Each row comes from the steps of one walk. Every step used is in the known rows, and no mark comes twice. Write the walk behind each row, first mark first.
Known rows:
tanu dedi kizi lefep gabed neni: [-0.88 -0.28 -1.52 -1.88 -0.85 -0.63 -0.99  0.41 -1.74  0.88 -0.82 -0.68
  1.32  2.53 -0.29 -1.03  0.49  0.42  0.17  0.80  1.62  0.89  3.01 -1.59
 -0.80]
gabed neni tanu dedi kizi: [ 0.34  1.61  0.60 -2.65 -2.69 -2.97 -0.89 -1.57 -1.90  0.33 -3.44 -1.78
 -0.30  0.83  0.10 -1.52  0.24 -1.87 -1.30 -0.70  1.44 -0.57  1.32  1.28
 -0.60]
mizuz fifog: [ 0.38  0.51  0.96  2.33  1.84  0.56  1.16 -0.49  1.19 -1.36 -0.22 -0.25
 -1.72 -0.22  0.42  1.87 -0.86 -0.90  2.46 -0.59  1.22 -1.28 -1.83  1.47
  0.08]
lefep gabed neni tanu dedi kizi: [ 0.28 -0.43 -0.11 -2.32 -0.32 -2.84 -1.06 -0.03 -1.11 -0.36 -1.94  1.14
 -1.51  2.16  1.42 -1.50  0.23 -3.03 -1.63  1.14  0.20 -0.16  3.74  1.14
 -2.13]
neni tanu: [ 1.23  1.98  1.59  0.60 -0.57 -1.19 -0.87 -0.36 -0.48 -0.34 -1.36 -0.26
 -2.15 -0.78  0.67  0.96 -0.02 -2.99 -0.48 -0.49  1.06 -0.26 -0.61  1.94
 -0.25]
lefep gabed neni tanu dedi kizi fifog: [ 0.42 -1.53 -0.04 -1.20 -0.45 -2.04 -0.07 -0.09  0.01 -1.07 -0.29  2.60
 -0.32  2.99  2.32 -1.59 -0.03 -2.38 -1.36  1.82 -1.12 -0.65  3.12  0.60
 -1.57]
gabed neni tanu dedi kizi fifog ganuf: [ 0.67  0.78  0.89 -1.67 -3.96 -4.23  0.33 -3.07 -0.23  0.19 -1.51  1.05
  1.13  1.37  0.16 -1.88 -0.48 -1.25 -1.35  0.48 -0.30 -1.48 -0.24  1.00
  0.65]
mizuz fifog ganuf: [ 0.74  0.88  1.03  2.31  0.30 -2.11  1.44 -2.38  1.69 -0.61  0.35  1.33
 -1.44 -0.81 -0.42  1.51 -1.38 -0.95  2.13  0.03  0.87 -1.71 -3.26  1.81
  1.15]
kizi dedi tanu: [ 1.52  3.40 -0.70  0.23  1.67  7.02 -0.43 -0.56 -1.99  2.06  1.40 -3.90
  0.58 -3.20  0.43 -1.53  1.65  1.04  0.92 -0.30  1.70 -0.50 -0.94  3.69
 -0.63]
kizi fifog ganuf: [ 0.92  1.37  1.07  1.56 -1.10  0.23  0.47 -1.85  1.37  0.93  2.55  2.20
  0.25  0.31  0.04  1.27 -0.84  0.30  1.08  0.54 -0.34 -1.56 -2.25  1.39
  1.79]
gabed neni tanu: [ 0.20  3.31  1.37 -0.05 -2.95 -2.49 -0.87 -1.43 -0.71  1.55 -2.53  0.05
 -2.69  1.46 -0.63  1.73  0.48 -2.18 -1.24  0.05  0.48 -0.32  0.10  1.61
 -0.63]
ganuf fifog kizi lefep gabed neni tanu dedi: [-2.20 -2.62 -0.23 -1.41 -1.33 -3.03  1.84  0.44  0.78 -0.37 -0.56  2.40
 -0.06  1.65 -0.09  0.55  1.18  0.10 -1.45  2.93 -4.07  1.02  0.46 -2.41
 -2.16]
lefep kizi: [ 1.11  1.58 -0.68 -0.22  1.46  2.25 -1.42  1.31 -0.06 -0.13 -0.35  0.08
 -2.21 -0.18 -0.82  1.22 -0.54 -1.84 -0.99 -1.94  1.19  1.18 -0.59 -1.73
 -0.67]
gabed neni tanu dedi: [-0.02  2.30  0.76 -2.74 -2.42 -2.65 -0.96 -1.85 -1.46  0.75 -2.39 -0.24
 -0.95  1.76  0.02  0.47  0.86 -2.11 -1.19  0.61  0.54 -0.39 -0.35  1.08
 -0.78]
gabed neni tanu dedi kizi lefep ganuf fifog: [-0.92 -0.25  0.00 -1.12 -2.92 -3.96  0.84 -0.80 -0.57 -0.45 -1.39  0.08
  0.00  1.32  1.04 -0.83  0.56 -0.26 -2.49  2.99 -0.94 -0.71  1.10  0.44
 -3.04]
kizi dedi: [ 0.64  2.11  0.49 -0.71  1.38  5.31 -1.10  0.25 -0.22  1.18  1.90 -2.15
  0.59 -1.20  0.41  1.31  0.96  0.49  1.56 -0.25  0.42  0.19 -0.95  2.24
 -0.49]
ganuf fifog kizi: [-1.00 -0.42  1.18 -0.59  0.79  1.03  1.74  0.71  0.61  0.31  0.20 -1.14
 -1.58 -1.94 -0.59  0.79  0.11  0.94  0.33 -0.36 -1.43 -0.70 -0.46  1.06
 -0.67]
tanu dedi kizi: [ 0.60  0.56 -0.17 -3.15  1.02  1.38 -1.12 -0.06 -2.20 -0.34 -1.03 -3.72
  1.21 -1.17  0.42 -2.57 -0.27 -0.17  0.97 -1.75  3.26 -0.78  1.43  1.36
  0.14]
tanu dedi kizi fifog: [ 0.80 -0.69 -0.15 -1.89  0.85  2.16 -0.02 -0.12 -1.05 -1.12  0.55 -2.10
  2.59 -0.08  1.53 -2.57 -0.72  0.54  1.17 -0.98  1.71 -1.36  0.73  0.68
  0.72]
dedi kizi lefep ganuf fifog mizuz: [-0.81 -0.93  0.09  2.06 -0.94 -1.34  0.33  0.49 -1.25  0.51  1.54 -1.83
 -0.45 -2.35 -0.07 -0.43 -0.26  2.57 -1.48  0.36 -1.06 -0.70  1.39 -0.48
 -0.14]
ganuf fifog kizi lefep gabed neni: [-2.44 -1.25 -0.22  0.58 -1.11 -0.66  1.73  1.16  1.20  1.61  0.33  1.83
 -1.52  1.75 -1.17  2.26  0.92  1.52 -0.51  2.21 -3.26  0.98  1.15 -1.85
 -1.70]
kizi lefep gabed neni tanu dedi: [-1.00  0.10 -0.85 -0.33 -1.90 -2.64 -0.96  0.07 -0.59  0.76 -0.58  2.73
 -0.12  3.87  0.18  1.73  1.21 -1.41 -0.84  2.93 -0.76  1.79  1.06 -2.27
 -1.40]
mizuz fifog kizi dedi tanu: [ 0.81 -0.43 -0.93  1.77  3.17  3.74  1.51 -0.79  0.63 -0.68  0.47 -1.66
  1.30 -3.20 -0.33 -1.47  0.30  1.78  2.10 -1.49  0.32 -0.38 -3.03  1.47
  1.53]

Write each row's walk:
[-0.08 -0.94  0.32  1.68  2.45 -0.52  0.95 -0.10  1.70 -1.32 -0.72  0.33
 -0.67 -0.79 -0.98  1.04 -1.05  0.35  2.14 -1.96  0.67 -0.25 -2.44 -0.16
  2.21] -> mizuz fifog kizi
[ 1.16  0.20  0.73  1.54  0.05  2.58  0.23  0.57  0.15 -0.36  0.46 -1.54
  0.51 -0.42  0.85 -1.08 -1.30  0.44  1.30 -1.87  1.78 -1.35  1.44  1.39
  1.17] -> dedi kizi fifog
[-0.02 -0.21 -0.80  2.22  0.20  0.76 -0.89  1.93 -0.60  0.52 -0.21 -0.29
 -0.30  0.73 -0.22 -0.05 -0.37 -0.12  0.91 -0.26  2.08  1.28  3.35 -0.87
 -0.29] -> dedi kizi lefep gabed
[-0.14  0.23 -0.90 -1.48 -0.53  0.95 -0.91  0.27 -2.10  0.06 -0.90 -3.10
  2.70 -0.15 -0.49 -1.56  0.05  0.98  1.40 -1.12  2.96  0.66  0.80 -1.36
  0.61] -> tanu dedi kizi lefep
[ 0.02 -1.32  0.11  0.96  3.26  2.47  0.92 -0.02  2.20 -1.39  0.86 -0.11
  1.34 -1.55 -0.30  0.78 -0.30  1.29  2.60 -1.35 -0.77  0.22 -3.03  0.27
  1.81] -> mizuz fifog kizi dedi
[ 1.22 -0.01  0.72 -2.23 -0.21 -1.58 -0.96 -0.62 -1.70 -1.79 -2.28 -2.28
  0.75 -1.50  1.36 -2.78 -0.22 -2.56 -0.39 -1.32  2.10 -0.58  0.82  1.50
 -0.15] -> neni tanu dedi kizi
[-0.56 -1.11  0.03 -1.02  3.00  2.61  0.64  1.17  1.56 -0.26  3.61  0.39
 -0.16 -1.99  1.21  0.46  0.55  1.89 -0.94  2.23 -2.42 -0.73 -0.78  2.76
 -2.10] -> lefep ganuf fifog kizi dedi
[-0.08  0.15 -0.06 -0.49  1.64  5.40  2.27  0.04 -0.44  0.85  1.34 -3.21
  0.33 -4.22  0.06 -1.71  1.38  2.31  0.12  0.13 -1.86 -1.03 -1.06  2.59
 -1.35] -> ganuf fifog kizi dedi tanu
[-0.17  0.07 -0.24  2.03 -2.30 -2.72 -0.75  0.68 -0.41  0.57 -2.16  0.85
 -1.24  2.04 -0.27 -0.05 -0.11 -1.39 -0.88  0.52  0.80  1.32  3.54 -1.13
 -0.76] -> dedi kizi lefep gabed neni tanu
[ 0.02  0.66 -0.11 -1.42  1.99  3.80 -1.39  0.61  0.43  1.31  1.28 -1.23
  1.73 -1.88 -1.21  0.47  0.72  1.67  1.22 -1.83 -0.22  1.14 -1.34  0.44
  1.88] -> fifog kizi dedi
[-0.49  1.26 -0.07 -1.25 -3.95 -3.34 -0.68 -1.33 -1.62  0.65 -3.34 -1.29
  0.95  1.78 -0.77 -0.68  0.46 -0.74 -1.01 -0.05  1.22  0.67  0.82 -1.12
 -0.14] -> gabed neni tanu dedi kizi lefep
[-1.80 -0.74  0.39  1.05 -0.65  0.81  1.87  1.13  1.04  0.80  0.39 -0.64
 -0.18 -0.98 -1.41  1.92  0.40  2.24  0.62  0.41 -1.73  0.79 -0.94 -1.58
 -0.18] -> ganuf fifog kizi lefep
[ 1.36 -1.11  0.78 -1.27 -0.16 -0.70  0.10 -0.49 -0.51 -2.66 -0.77 -0.72
  1.83 -0.57  2.24 -2.74 -0.65 -1.88 -0.21 -0.72  0.71 -1.14  0.34  0.83
  0.52] -> neni tanu dedi kizi fifog
[ 1.23  0.27 -0.61  1.10  1.40  3.40 -0.22  1.26  1.40 -1.07  1.47  1.86
 -0.75  0.85  0.37  1.10 -0.88 -0.91 -0.70 -1.23 -0.57  0.67 -1.23 -2.40
 -0.06] -> lefep kizi fifog
[-0.81 -1.36 -0.90 -1.40  0.50  0.26  0.69  0.65 -0.93 -1.09  1.03 -1.76
  1.72 -0.61  1.26 -1.65 -0.01  1.55 -0.19  2.00  0.78 -0.63  1.12  0.22
 -2.20] -> tanu dedi kizi lefep ganuf fifog
[ 1.28  0.55  0.88  1.52 -1.30  0.18  0.45 -1.28  0.67  0.19  0.81  0.00
  0.80 -0.93 -0.04 -1.53 -1.69  0.43  0.94 -1.19  1.35 -1.72  0.29  1.78
  1.88] -> dedi kizi fifog ganuf
[-1.94 -1.88  0.34  1.08 -1.88 -2.90  1.84  0.91  1.41  0.32 -0.64  2.69
 -1.79  1.51 -0.61  1.94  0.82 -0.05 -1.54  2.44 -3.86  1.08  0.78 -1.85
 -1.78] -> ganuf fifog kizi lefep gabed neni tanu
[-0.65 -1.68 -1.08  3.40  2.18 -1.80  0.49  0.51  2.38 -1.31  0.91  2.37
  0.42  0.50 -0.92  1.99 -0.87  1.85  1.29  0.31  0.20  0.75 -2.88 -2.00
  1.97] -> mizuz fifog kizi lefep ganuf
[ 0.21 -2.01  0.20 -1.32 -0.98 -3.56 -0.48 -1.01 -1.24 -0.48  0.43  2.03
 -0.24  1.60  1.93 -1.91  0.14 -1.28 -2.54  0.69 -3.26 -0.92  2.79 -0.79
  0.23] -> lefep gabed neni tanu dedi kizi fifog mizuz
[ 0.92 -0.45  1.04  1.54 -0.45  0.70 -0.20 -0.55 -1.36  0.43  1.30 -2.17
  0.67 -2.07  0.26 -1.50 -0.98  1.67  0.00 -3.10 -0.59 -1.56  1.15 -0.03
  3.13] -> dedi kizi fifog mizuz
[-0.75 -0.77  0.11 -0.45  2.25  0.06  0.69  1.08  1.03 -0.30  2.01  0.85
 -2.07 -1.34  0.66  0.74 -0.08  1.11 -1.35  1.86 -1.18 -1.25 -0.27  2.32
 -1.65] -> lefep ganuf fifog kizi
[-0.89 -1.22 -0.48  3.23  0.97 -0.81  1.04  0.29  1.93 -0.89 -0.55  0.91
  0.74  0.23 -1.85  2.15 -0.70  1.54  2.58 -1.27  0.32  1.15 -2.95 -2.82
  2.80] -> mizuz fifog kizi lefep
[ 1.59  0.62 -0.40  1.02  0.11  1.00 -0.16 -0.44  1.96 -0.32  1.96  3.31
 -0.54  0.25 -0.53  0.92 -1.25 -0.92 -0.93 -0.77 -0.84  0.12 -2.52 -2.00
  0.88] -> lefep kizi fifog ganuf
[-0.93  0.31 -1.45  1.38  0.91 -0.76 -1.75  1.17  0.53  1.17  1.17  1.68
  0.83  0.37 -1.83  1.73  0.07  2.32 -0.10  0.14  1.00  1.84 -1.16 -1.86
  2.13] -> fifog kizi lefep ganuf
[-1.50 -1.34 -1.34 -1.31 -0.99 -3.66 -1.20  0.45 -0.06  0.67 -1.09  3.10
  1.06  2.89 -1.28  0.75  1.03 -0.16 -1.04  1.12 -1.32  2.56  0.39 -3.76
  1.04] -> fifog kizi lefep gabed neni tanu dedi
[ 1.13  1.22 -0.93 -0.95  2.26  5.53 -1.45  1.50  0.61 -0.19  1.38 -0.51
  0.03 -1.18 -0.26  0.83  0.53 -0.72 -0.45 -1.38 -0.19  1.68 -1.37 -1.28
 -1.23] -> lefep kizi dedi
[-1.01 -0.90 -1.36  1.38  1.16  0.01 -1.40  1.91  0.64  1.21  0.74  2.42
  0.25  1.32 -1.66  1.89  0.38  1.03  0.71 -0.04 -0.04  2.80  0.55 -2.92
  1.70] -> fifog kizi lefep gabed
